Each row was made from one small tree. The marks that hang from a mark follow it in brackets, in the order of their numbers. Every link used is in the known rows. Write each row's tree.
Known rows
z_282{z_273 z_289 z_576 z_864 z_975}: 0.26, 4.49, -1.46, 2.98, -1.46, -5.47, -6.65, 0.52, 0.00, -0.23, -2.50, -2.99, -4.89, 3.62, -2.85, -6.63, 5.61, 2.66, -3.58, 3.55
z_282{z_289 z_576 z_975}: -0.75, 2.95, -0.43, 2.98, 0.57, -4.13, -3.43, 0.30, 0.85, 0.40, -1.18, -2.11, -3.83, 1.11, -1.38, -5.11, 3.99, 1.04, -1.40, 3.01
z_904{z_864}: -1.41, -0.67, -0.65, 2.43, 1.00, -2.28, -1.81, 0.22, 2.06, 0.50, -0.20, -1.76, -0.13, 1.18, 1.37, -0.46, -0.05, -2.14, -2.73, 3.60
z_289{z_282{z_576 z_975}}: -4.13, 0.34, 1.69, 1.31, 0.43, -2.25, -2.07, -1.84, 1.17, 1.62, -0.08, -1.79, -2.32, 3.33, 0.17, -3.11, 0.77, -0.58, -1.50, 2.89
z_576{z_282{z_289 z_864}}: -0.99, 1.85, 1.15, 1.99, 0.76, -4.12, -0.91, 0.05, 2.20, 1.11, 0.32, -3.69, 0.51, 3.48, 1.33, -0.79, 1.76, -0.69, -2.54, 3.87
z_282{z_273 z_864}: -1.13, 1.09, -0.09, 2.54, -1.00, -3.85, -4.29, -1.27, 0.58, 0.46, 0.18, -1.53, -0.83, 3.83, -0.54, -2.48, 2.38, 0.39, -4.24, 2.37
z_289{z_282}: -4.19, -1.00, 2.46, 1.10, 1.01, -1.59, -0.94, -2.30, 1.78, 2.37, 1.71, -1.64, -1.41, 2.77, 1.69, -1.83, -0.59, -1.83, -2.16, 2.39
z_289{z_282{z_576 z_864}}: -4.09, 0.30, 2.47, 0.24, -0.39, -2.34, -1.75, -2.29, 0.34, 1.50, 0.49, -3.71, -2.10, 2.90, 0.50, -2.69, 1.19, -1.05, -1.79, 2.37
z_962{z_904}: -1.33, -0.67, 1.14, 2.81, 2.85, -3.13, -0.82, -1.86, 3.11, 0.79, 1.96, -3.22, 0.84, 2.80, 2.14, -0.27, 1.10, -2.10, -2.13, 1.45
z_975{z_282{z_289}}: -2.36, -0.97, -0.47, 4.54, -0.26, -2.97, -1.59, -1.80, 1.93, 1.62, 0.32, -1.08, -2.73, 1.30, 1.37, -3.85, 1.40, -1.31, -4.04, 3.52
z_975{z_282{z_576}}: -3.53, -0.94, 0.78, 3.59, -1.06, -2.99, -1.40, -2.37, 0.92, 1.18, 0.25, -0.71, -1.87, 1.13, 0.10, -2.92, 1.27, -0.77, -2.64, 3.06
z_864{z_904}: -2.70, 1.55, 1.38, 2.56, -0.28, -2.50, -0.57, -1.26, 1.22, 2.15, 2.58, 1.39, 0.10, 2.03, 0.64, -0.51, 0.39, -2.73, -2.03, 1.09
z_289{z_282{z_273 z_576}}: -4.20, 1.10, 3.41, 0.23, 0.01, -2.28, -3.48, -2.06, 0.93, 2.59, 1.47, -1.15, -3.19, 2.63, -1.33, -3.20, 0.39, 0.17, -1.91, 2.52
z_289{z_282{z_273 z_576 z_864{z_904}}}: -4.02, 2.00, 2.85, 0.24, -1.76, -2.80, -3.49, -2.08, 0.16, 2.36, 1.00, -1.86, -2.99, 4.04, -1.10, -3.24, 1.22, -0.52, -2.64, 2.17
z_576{z_282{z_864}}: -1.85, 0.89, 1.46, 1.74, 0.54, -3.93, -0.31, -0.87, 1.90, 0.89, 0.46, -2.83, 2.36, 4.05, 1.45, 0.78, 0.86, -0.95, -2.29, 3.54
z_289{z_282{z_576 z_864 z_975}}: -3.51, 0.40, 0.88, 1.31, -0.50, -2.89, -2.39, -1.82, 0.57, 0.89, -1.14, -3.40, -2.16, 4.28, 0.53, -3.34, 1.87, -0.67, -2.22, 2.90
z_975{z_282}: -3.20, -1.97, -0.23, 4.33, -0.49, -2.63, -1.04, -2.52, 1.67, 1.33, 0.51, -0.06, -0.92, 2.06, 1.58, -2.30, 0.44, -1.66, -3.70, 3.22
z_289{z_282{z_864}}: -3.74, -0.77, 1.62, 1.00, 0.08, -2.00, -1.35, -2.34, 1.18, 1.57, 0.62, -3.19, -1.16, 3.76, 2.04, -1.99, 0.39, -1.90, -2.98, 2.40
z_576{z_282{z_289}}: -1.48, 1.72, 1.94, 1.90, 1.66, -3.64, -0.62, 0.05, 2.74, 1.95, 1.28, -2.10, 0.37, 2.44, 0.89, -0.55, 0.69, -0.63, -1.78, 3.64
z_975{z_282{z_273 z_864{z_904}}}: -2.81, 0.02, -0.68, 4.43, -2.67, -3.48, -2.96, -2.49, 0.90, 1.43, -0.05, 0.22, -1.77, 4.12, 0.34, -3.20, 1.49, -1.20, -5.32, 3.12
z_904{z_864 z_962}: -1.07, -1.98, -0.85, 1.18, 0.28, -1.93, -1.80, -1.14, 2.55, -0.45, -0.65, -0.59, -0.31, 2.37, 0.75, 1.52, 2.37, -2.59, -1.52, 3.46

Write each row's tree
-0.13, 5.76, -1.18, 3.15, -2.54, -5.46, -6.29, 0.53, -0.27, 0.64, -1.81, -1.66, -4.79, 4.14, -3.09, -6.34, 5.48, 1.63, -3.70, 2.84
z_282{z_273 z_289 z_576 z_864{z_904} z_975}
-3.42, 1.38, 1.03, 1.29, -1.07, -3.22, -4.28, -1.73, 0.46, 1.22, -1.15, -2.49, -3.08, 5.04, -0.96, -4.27, 1.91, 0.48, -3.00, 3.20
z_289{z_282{z_273 z_576 z_864 z_975}}
-3.28, 1.11, 0.30, 2.04, -1.31, -2.89, -3.69, -1.77, 1.02, 1.94, -0.37, -0.95, -2.18, 6.31, 0.47, -3.39, 1.05, -1.15, -4.20, 2.84
z_289{z_282{z_273 z_864{z_904} z_975}}
-0.63, 2.51, -0.38, 2.59, -0.34, -4.59, -1.29, -0.19, 2.36, 0.78, -0.88, -1.82, 0.40, 5.57, 0.87, -0.63, 3.04, -1.15, -2.65, 3.83
z_576{z_282{z_289 z_864{z_904{z_962}} z_975}}
-3.46, 0.06, 0.97, 2.00, 0.38, -2.44, -3.58, -1.83, 1.68, 2.17, 0.00, -0.42, -2.35, 4.95, 0.16, -3.38, 0.19, -0.31, -3.44, 3.09
z_289{z_282{z_273 z_975}}
-0.49, 3.88, -0.14, 2.86, -0.65, -5.00, -3.31, 0.55, 2.14, 1.53, -0.72, -1.36, -0.42, 5.86, -0.37, -2.13, 2.40, 0.16, -3.76, 4.09
z_576{z_282{z_273 z_289 z_864{z_904} z_975}}
-0.36, 3.79, -1.55, 2.62, -2.14, -4.66, -3.38, -0.25, 0.22, -0.36, -2.03, -2.31, -3.61, 3.59, -1.30, -4.20, 6.39, -0.32, -2.13, 2.54
z_282{z_289 z_576 z_864{z_904{z_962}} z_975}
-1.46, 1.92, 1.72, 1.74, -0.09, -4.30, -2.36, -0.72, 1.90, 1.22, 0.56, -1.82, 1.45, 4.80, -0.16, -0.07, 0.99, 0.12, -3.04, 3.70
z_576{z_282{z_273 z_864}}
-2.39, -0.91, -0.82, 4.30, -1.98, -3.53, -3.22, -2.39, 1.11, 0.87, -0.54, -0.82, -1.77, 3.58, 0.50, -3.44, 1.66, -0.62, -5.26, 3.55
z_975{z_282{z_273 z_864}}
-0.70, 5.47, 1.12, 1.67, -2.33, -4.74, -5.52, 0.06, -0.37, 1.36, 0.39, -2.07, -4.74, 2.16, -3.22, -5.28, 4.58, 1.08, -3.07, 2.00
z_282{z_273 z_289 z_576 z_864{z_904}}
-2.10, 1.83, 1.68, 1.80, -0.18, -3.85, -0.17, -0.88, 1.87, 1.46, 1.01, -1.80, 2.37, 4.39, 1.25, 0.93, 0.70, -1.73, -2.25, 3.03
z_576{z_282{z_864{z_904}}}
-1.98, 1.10, -0.19, 3.66, -2.24, -4.22, -4.26, -1.55, 0.46, 1.09, -0.83, -2.24, -4.46, 2.19, -1.11, -5.59, 3.32, 0.70, -4.46, 3.69
z_975{z_282{z_273 z_289 z_576 z_864}}
-0.28, 3.00, -0.38, 2.87, 0.08, -5.00, -3.51, 0.39, 2.18, 0.89, -1.20, -2.45, -0.44, 5.56, -0.23, -2.38, 2.51, 0.76, -3.74, 4.55
z_576{z_282{z_273 z_289 z_864 z_975}}
-0.50, 4.50, -1.47, 3.08, -1.68, -4.82, -3.30, 0.32, -0.03, 0.03, -1.77, -2.92, -3.56, 3.03, -1.01, -5.08, 5.23, -0.05, -2.55, 2.66
z_282{z_289 z_576 z_864{z_904} z_975}
-0.75, 2.87, 0.59, 1.62, -0.59, -4.24, -2.89, -0.14, -0.04, 0.07, -0.27, -4.88, -3.45, 0.60, -0.72, -4.36, 4.60, 0.48, -1.92, 2.45
z_282{z_289 z_576 z_864}
-1.80, 3.38, 1.42, 0.89, -3.03, -4.14, -4.63, -1.60, -0.46, 0.53, 0.39, -0.28, -2.13, 3.60, -3.18, -2.15, 4.54, 0.41, -2.09, 1.58
z_282{z_273 z_576 z_864{z_904{z_962}}}
-2.80, 0.27, 0.16, 3.59, -2.49, -3.89, -3.69, -2.34, 0.20, 0.79, -0.65, -1.25, -2.61, 2.74, -1.07, -3.99, 2.46, 0.42, -4.07, 3.37
z_975{z_282{z_273 z_576 z_864}}
-2.77, 0.10, 0.49, 3.71, -0.68, -3.35, -1.96, -1.76, 1.22, 1.50, 0.15, -1.66, -3.65, 0.49, -0.02, -4.53, 2.31, -0.44, -2.84, 3.43
z_975{z_282{z_289 z_576}}
-3.52, 2.33, 1.24, 1.34, -1.84, -3.16, -4.11, -1.76, 0.33, 1.85, -0.60, -1.44, -2.99, 5.33, -1.08, -3.98, 1.86, -0.19, -3.06, 2.72
z_289{z_282{z_273 z_576 z_864{z_904} z_975}}
0.71, 2.87, -2.73, 4.21, -0.80, -4.92, -5.96, 0.32, 1.04, -0.06, -2.29, -2.29, -3.67, 4.93, -0.83, -5.73, 4.61, 1.30, -5.34, 3.66
z_282{z_273 z_289 z_864 z_975}
-0.97, 3.10, -1.02, 2.78, -1.87, -5.08, -5.81, -0.53, -0.35, -0.53, -2.34, -1.79, -2.24, 4.58, -2.77, -4.38, 4.36, 2.22, -3.20, 3.11
z_282{z_273 z_576 z_864 z_975}
-4.34, 1.09, 2.67, 0.26, -1.15, -2.31, -1.55, -2.14, 0.31, 2.04, 0.96, -2.70, -2.02, 3.17, 0.37, -2.48, 1.07, -1.77, -1.90, 1.94
z_289{z_282{z_576 z_864{z_904}}}
-1.49, 2.83, 1.36, 1.38, -1.72, -4.36, -4.98, -0.90, -0.55, 0.16, -0.11, -2.21, -2.14, 2.54, -2.68, -3.34, 3.57, 1.59, -2.55, 2.24
z_282{z_273 z_576 z_864}
-3.81, 1.21, 1.88, 1.19, -0.17, -2.58, -4.10, -1.78, 0.97, 2.04, 0.00, -0.92, -3.28, 4.06, -1.38, -4.00, 0.94, 0.64, -2.23, 2.95
z_289{z_282{z_273 z_576 z_975}}
-3.15, 1.07, 0.24, 3.54, -3.09, -3.91, -3.33, -2.36, 0.07, 1.28, -0.20, -0.34, -2.61, 3.16, -1.17, -3.84, 2.29, -0.37, -4.14, 3.05
z_975{z_282{z_273 z_576 z_864{z_904}}}
-1.38, 1.15, -0.20, 2.78, 0.48, -4.25, -0.91, -0.51, 2.10, 0.20, -1.06, -2.44, 2.27, 5.53, 1.48, -0.03, 1.42, -0.68, -2.77, 4.05
z_576{z_282{z_864 z_975}}
